Each row was made from one walk, in order. Every step used is in the known rows, and no mark comes twice. Write each row's walk.
In the rows, zero is written as 128.
Known rows:
figeg/ligaf/pozu: [ 99  89 192 158 142 119 124 110 125 133 100 165 154 134 133 146 143 105
 123 141  97 128 170 135 153 142  98  90 107  95 184 131  94]
dereki/pozu/zefed/figeg: [ 56 122 163 157  86 123 138 141 151 102 140  77 149  72  90 101  82 118
  98 118 142 135 150 118  93  79 101 149 136 116 127 124 123]
figeg/pozu/rone: [ 97 117 130 176 132 131 149 121 162 141 148 186 138  87 104 123 103 118
 113 130  91 144 140 127 186 139 118 111  93  81 125 106 117]
ligaf/figeg: [138 108 156 154 142 110 143 123 125 142 120 118 122 154 118 154 124 134
 116 134 101 143 110 105 117 126 133  80 124 128 143 134  99]
zefed/figeg/pozu: [ 77 147 167 193 127 108 174 142 161 128 147 118 130 100 101 137 135 130
 137 104 119 124 153 107 142 132  91 105 112 119 160 130 115]
zefed/pozu/figeg/ligaf: [110  56 191 152 122 125 160 147 160 115 138 113 134 130 136 177 133 111
  77 151  81 129 180 114 136 124  53 141 146 135 182 168  89]
figeg/zefed: [110  93 119 120 146 138 135 159 107 141 132 103 118  87 142 124 104 110
 125 159 122 131 139 124 105 141 127 120 139 120 130 115 136]
sutavu/buke: [125 109 125  95 128 148 122 128 179 102 127 118 128 133 109 126 107 116
 132 147 119 144 135 110 144 120 120  87 141 136 116  92 140]
pozu/buke: [139 106 128 110 121 135 132 147 163  95 125 166 162 125 120 130 115 129
 122 114 105 131 145 142 127 127 147 118 146 113 102 105 108]
ligaf/zefed/figeg/pozu/dereki: [ 84  92 183 189 140 102 225 145 130 186 109 176 108 116  87 131 125 118
 130 106 116 129 157  60 136 120  73 103 146 119 169 131 124]
rone/pozu/zefed: [132 110 128 119 112 125 139 167 140 122 143 113 136 107 124 101 108 177
  87 139 166 116 118 142 121 114 128 162 139 101 162 131 129]
ligaf/zefed/figeg/pozu/buke/sutavu: [100  78 171 156 150  90 216 172 180 119 126 165 141  99 109 116  91 152
 120 104  60 135 135  79 142  96 115  87 197 119 124  89 137]
figeg/pozu/buke/sutavu: [130  71 131 132 149 119 155 136 177 112 119 182 156  81 129 128 134 169
 115 113  67 149 130 117 181 122 117  97 146 100 120  72 122]
ligaf/zefed: [122 107 144 125 144 110 166 150 110 140 116 151 107 147 129 119  91 106
 128 141 112 120 129 110 111 112 138 117 172 136 129 134 137]
dereki/pozu/ligaf/zefed/figeg: [ 88 114 206 158 105  81 182 152 124  88 145 102 121 113 112 114  73  72
 113 120  97 101 173  85  66  57 107 115 150 116 127 123 132]
sutavu/buke/pozu/ligaf/zefed/figeg: [ 99 101 203 129 123 125 199 195 187  98 194 117  96 155 113 109  84 134
 103  95  93  89 130  42  91  60  73  63 194 133 167  89 128]
dereki/pozu: [121 123 161 141 105 119 133 100 125  99 117 102 136 100 116  99 106 100
 127 148 115 125 149 131 117 103 119 131 122 121  95 124 142]
ligaf/zefed/figeg/pozu/sutavu: [ 73 103 182 192 139  80 215 177 157 159 138 181 115  90  97 135  99  81
 138 131  82 138 162  99 134 124 101 100 168  92 144 125 138]
sutavu/buke/pozu/rone: [122 113 149 121 115 175 151 139 207 121 192 150 126 124  94  82  80 150
 105 130  90 128  95  89 155  95 100  84 156 115 110  82 141]
sutavu/buke/pozu/zefed/figeg: [ 67 108 159 126 109 170 152 183 217 113 187  94 128 110  90  98  91 180
  88  97 137 124 106  78 109  80  68  92 171 134 170  92 118]
pozu/ligaf/zefed: [127  91 143 111 140 104 150 167 105 115 135 163  99 143 149 140  96 104
 104 121 102 107 155 102 107  97 126 107 144 112 156 117 112]
rone/pozu/zefed/figeg: [100 132 156 152  90 115 161 178 160 123 163  75 142 101 108 104 104 179
  93 119 172 110 122 124  98  97 116 164 152 113 167 143 127]
sutavu/buke/pozu/zefed: [ 96  80 128  95 126 191 124 164 195 114 170 135 119 109 113 102  93 178
  84 118 129 130 105  98 131  99  82  98 162 124 167  80 116]
figeg/ligaf/zefed/pozu: [ 92  61 207 148 143 117 187 164 122 131 122 129 111 142 135 136  78  80
 113 183  73 115 165 112 124 120  81 128 184 164 164 159 131]
zefed/figeg/pozu/sutavu/buke: [ 69 108 163 166 120 113 171 157 224 117 144 142 133  82  77 138 117  89
 144 132  83 162 167 106 173 126  81  82 141  87 134  88 139]
ligaf/pozu/figeg: [125  91 158 147 136 107 149 112 152 135 109 162 141 144 128 174 162 127
  88  92 111 119 156  98 124 127 105 100 113  71 165 141  59]
sutavu/buke/pozu/zefed/figeg/ligaf: [ 55  76 188 132 114 172 134 182 207 105 180 101 135 110  92 107  87 168
  84 132 112 135 139  93 129  94  46  78 172 133 213  96 112]
rone/pozu: [164 139 149 136 111 108 160 140 131 121 138 102 136 131 129 106 132 154
 128 150 153  94 117 135 127 122 133 150 139 121 143 142 154]
figeg/zefed/pozu: [ 85  77 154 143 132 141 174 175 132 142 153  71 108  81 143 130  94  92
 116 168 109 115 136 110 110 132 104 150 154 148 122 144 135]
zefed/pozu: [100 110 165 148 115 129 166 148 150 125 147  94 119 126 131 133 122 110
 120 136 112 114 126 115 124 120  99 159 146 146 125 151 127]
dereki/pozu/figeg/zefed: [125  60 154 132 128 124 151 133 120 107 121  92 128  71 130 135 101  89
  84 155 105 134 179 106  89 117 106 120 136 100 115 126 117]
ligaf/zefed/figeg/pozu: [ 72 125 178 186 145  91 211 162 142 140 132 140 113 118 101 134  99 110
 135 116 108 116 156  92 125 119  99  91 154 126 162 135 122]
rone/pozu/ligaf/figeg/zefed: [160  63 174 144 142  90 161 183 105 126 158  76 104 115 149 149 108 144
  87 161 106 110 133 102  93 115 130  90 125  94 173 124 110]
rone/pozu/sutavu: [160 112 153 141 101  89 167 157 143 138 147 141 133 107 126 111 134 134
 128 159 126 121 124 145 134 124 137 157 153  81 124 138 167]
rone/pozu/figeg: [178 113 150 131 115 101 173 145 153 110 140 110 129 142 129 142 146 169
  89 129 141 102 141 114 120 115 115 147 142  98 159 152 114]

Which walk is each row?
[114  99 140 146 140 126 148 149 177  97 120 197 156 101 111 143 127 127
 124 112  91 128 166 142 163 146 122  94 118  97 126 100  87] -> figeg/pozu/buke
[ 71  90 109 146 147 143 128 146 147 136 122 168 128  76 119 137 118 148
  94 119 125 143 149 139 161 141  98 124 104  93 183 110  90] -> figeg/pozu/zefed
[ 96  76 134 135 138 130 147 143 202 122 125 182 125  81  94 140 125  92
 138 153  77 165 162 124 194 140  92  77 128  77 130  79 135] -> figeg/pozu/sutavu/buke
[124  47 199 142 134 101 165 125 115  96  93 145 129 127 124 137  85  74
  87 172  72 131 205 112 109 103  87  99 165 116 154 140 111] -> dereki/pozu/figeg/ligaf/zefed
[ 46 115 163 168 117 119 144 150 161 142 133 125 159 107 107 137 116 141
  92  79 145 126 138 110 109 106 105 115 124  84 176 132  78] -> ligaf/pozu/zefed/figeg
[ 87  94 137 125 102 139 113 124 127 104 119 119 139  72 115 100  85 114
  88 140 133 136 146 141 113  94 116 151 124 106 125 115 119] -> dereki/pozu/zefed
[124  55 152 138 152 113 134 167 100 134 144 104 102 109 149 170 104 114
  89 140  83 138 142  95  91 120 120  71 116 100 164 109  82] -> pozu/ligaf/figeg/zefed
[144  74 156 109 110 121 143 118 164  79 115 130 162  81 126  90 103 141
 111 134  71 142 126 120 135  78 142 128 165 113  58  80 154] -> dereki/pozu/buke/sutavu
[123  59 166 190 149 114 180 102 126 191  90 184 110 123 101 165 161 146
 109 123  92 157 131  77 168 146  79  78  93 103 177 125  83] -> ligaf/figeg/pozu/dereki
[ 63  71 215 159 118 114 148 141 204 125 123 150 161 110  92 146 118  68
 130 150  67 161 185 117 155 121  75  58 145  77 159  99 125] -> zefed/figeg/ligaf/pozu/sutavu/buke
[ 98  58 157 122 124 148 176 197 166 113 153 108 138  76 132 133  79  97
 109 150  83 118 157 125 105 131 122 140 173 136  93 123 120] -> figeg/zefed/pozu/buke
[ 96 118 177 146 122  89 180 181 123 116 157 123 113 140 126 139  95 103
 113  97 109 105 157  81  80  82 111 105 161 121 159 126 115] -> pozu/ligaf/zefed/figeg
[ 71 115 220 186 126  99 147 126 146 133 122 124 161 133 114 149 134 111
 125 123 104 124 172 118 126 128  85  84 119 107 189 142  96] -> zefed/figeg/ligaf/pozu
[ 89  14 178 139 138 134 186 192 192 148 145  86 102  86 109 155  73  62
 110 197  48 169 130  82 124 126  96  80 182 118 106 108 130] -> ligaf/figeg/zefed/pozu/sutavu/buke
[152  80 122  95 128 124 134 141 159 106 124 154 159 113 139 115 125 168
 111 115  80 147 107 120 148 103 147 122 170 119  90  82 141] -> pozu/buke/sutavu
[ 85 130 165 177 122 115 176 164 200  99 143 157 163  96  90 142 123 130
 132  92 100 129 168 122 136 131 111  96 129 107 132 106  92] -> zefed/figeg/pozu/buke
[113  68 172 136 132 110 218 171 155 132 133 130 100 152 134 164  99 107
  84 128  89 107 152  79 106 102  91 142 190 138 144 168 100] -> ligaf/zefed/pozu/figeg
[ 51  90 197 163  94 125 123 140 143  96 134  86 161  69  98 106  82 103
  88 151 116 148 184 143 106  94  77 131 132 116 164 123 120] -> dereki/pozu/zefed/figeg/ligaf
[142  84 154 108 131 159 158 147 210 100 164 131 114 147 115 136 134 166
  85 109 104 118 122  68 133 101  68  77 165 121 157 104 103] -> sutavu/buke/pozu/figeg
[101  62 190 163 137 105 126 124 135 154 107 202 156 112 133 149 146  81
 121 158  69 152 180 149 163 142  94 101 124  61 166 124 109] -> figeg/ligaf/pozu/sutavu
[ 68 124 135 143 105 133 133 168 155 133 154 101 142  96 106 126 102 149
  98 100 153 140 132 114 103 103 110 144 141 119 159 129 106] -> pozu/zefed/figeg
[112  92 166 129 108 135 169 168 185  95 146 133 147 117 125 139 104 116
 114 123  90 118 143 124 120 118 118 143 164 136 100 134 106] -> zefed/pozu/buke
[ 95  71 165 119 106 136 164 161 210 123 148 122 120 101 108 136 108  73
 128 166  74 148 140 108 154 109  91 132 176 125  97 110 156] -> zefed/pozu/sutavu/buke
[ 96  41 159 145 125 153 187 157 115 187 131 106 102  78 133 132 123  98
 109 156 113 130 139  78 120 128  78 165 154 143 128 140 139] -> figeg/zefed/pozu/dereki
[121  73 149 152 159 120 149 154 108 154 122  95 112 110 129 150  94 121
 112 161  97 145 118 102  97 140 132  74 137 128 135 126 108] -> ligaf/figeg/zefed
[176 115 154 118 105 112 162 162 167  86 136 138 157 128 119 111 119 159
 119 136 130 100 133 150 120 120 157 135 156 104 111 118 135] -> rone/pozu/buke
[188  89 149 105 113 105 167 155 166  97 136 127 161 114 137  96 125 199
 109 135 107 116  95 123 139  97 154 141 183 113 102  95 160] -> rone/pozu/buke/sutavu
[ 79  76 152 153 121 152 171 173 147 156 180 100 122  65 127 115  55  87
  98 164  85 134 132 111 119 124 112 150 154 122  93 127 137] -> figeg/zefed/pozu/rone
[ 65 114 213 197 113 112 149 121 163 143 149 150 178 120  97 130  96 101
 109 125  82 140 163 116 146 119  95  91 115  78 155 126  99] -> zefed/figeg/ligaf/pozu/rone
[131  51 145  98 146 171 167 178 190 115 165 108 106 110 129 134 107 151
  84 141  99 123 132  64 108 113  72  68 181 117 158  93 111] -> sutavu/buke/pozu/figeg/zefed
[ 86 110 169 195 121 116 189 122 148 177 122 153 129  97  91 139 165 139
 131  91 127 136 155  83 156 129  67 119 109 110 167 128 113] -> zefed/figeg/pozu/dereki
[100  28 210 149 130 128 204 146 102 176 104 166 105 134 127 138 106  87
 108 173  80 126 168  82 138 118  59 142 180 152 172 156 135] -> figeg/ligaf/zefed/pozu/dereki
[ 67  86 181 156 141  99 211 180 203 135 134 170 112  97  76 131  83  74
 146 149  72 150 169  83 151 113  88  61 182  93 133  92 148] -> ligaf/zefed/figeg/pozu/sutavu/buke
[166 121 156 127 104  97 141 157 126 100 160 111 124 129 146 124 138 153
 102 128 134  87 142 128 121 101 127 144 116  95 161 127 129] -> rone/pozu/ligaf
[131 102 159 151 118 130 158 160 153 154 181 172 117 109 135 107 144 142
 116 122  99 125 100 116 125 116  95 134 164  99 131 118 144] -> buke/pozu/sutavu
[ 91 113 152 157 100 140 166 141 167 141 175 125 134 106 113 115  86 106
 102 137  95 128 119 114 146 112 113 161 141 125  97 141 131] -> zefed/pozu/rone
[138  73 154 114 124 173 167 124 175 153 146 157 110 135 107 101 149 168
 111 115 121 126 105  56 148 103  62  99 160 138 148  94 139] -> sutavu/buke/pozu/dereki
[ 88  38 208 157 129 106 194 183 136 155 130 170 114 114 133 136  82  53
 118 196  47 139 172 122 139 118  84 139 200 123 144 151 149] -> figeg/ligaf/zefed/pozu/sutavu
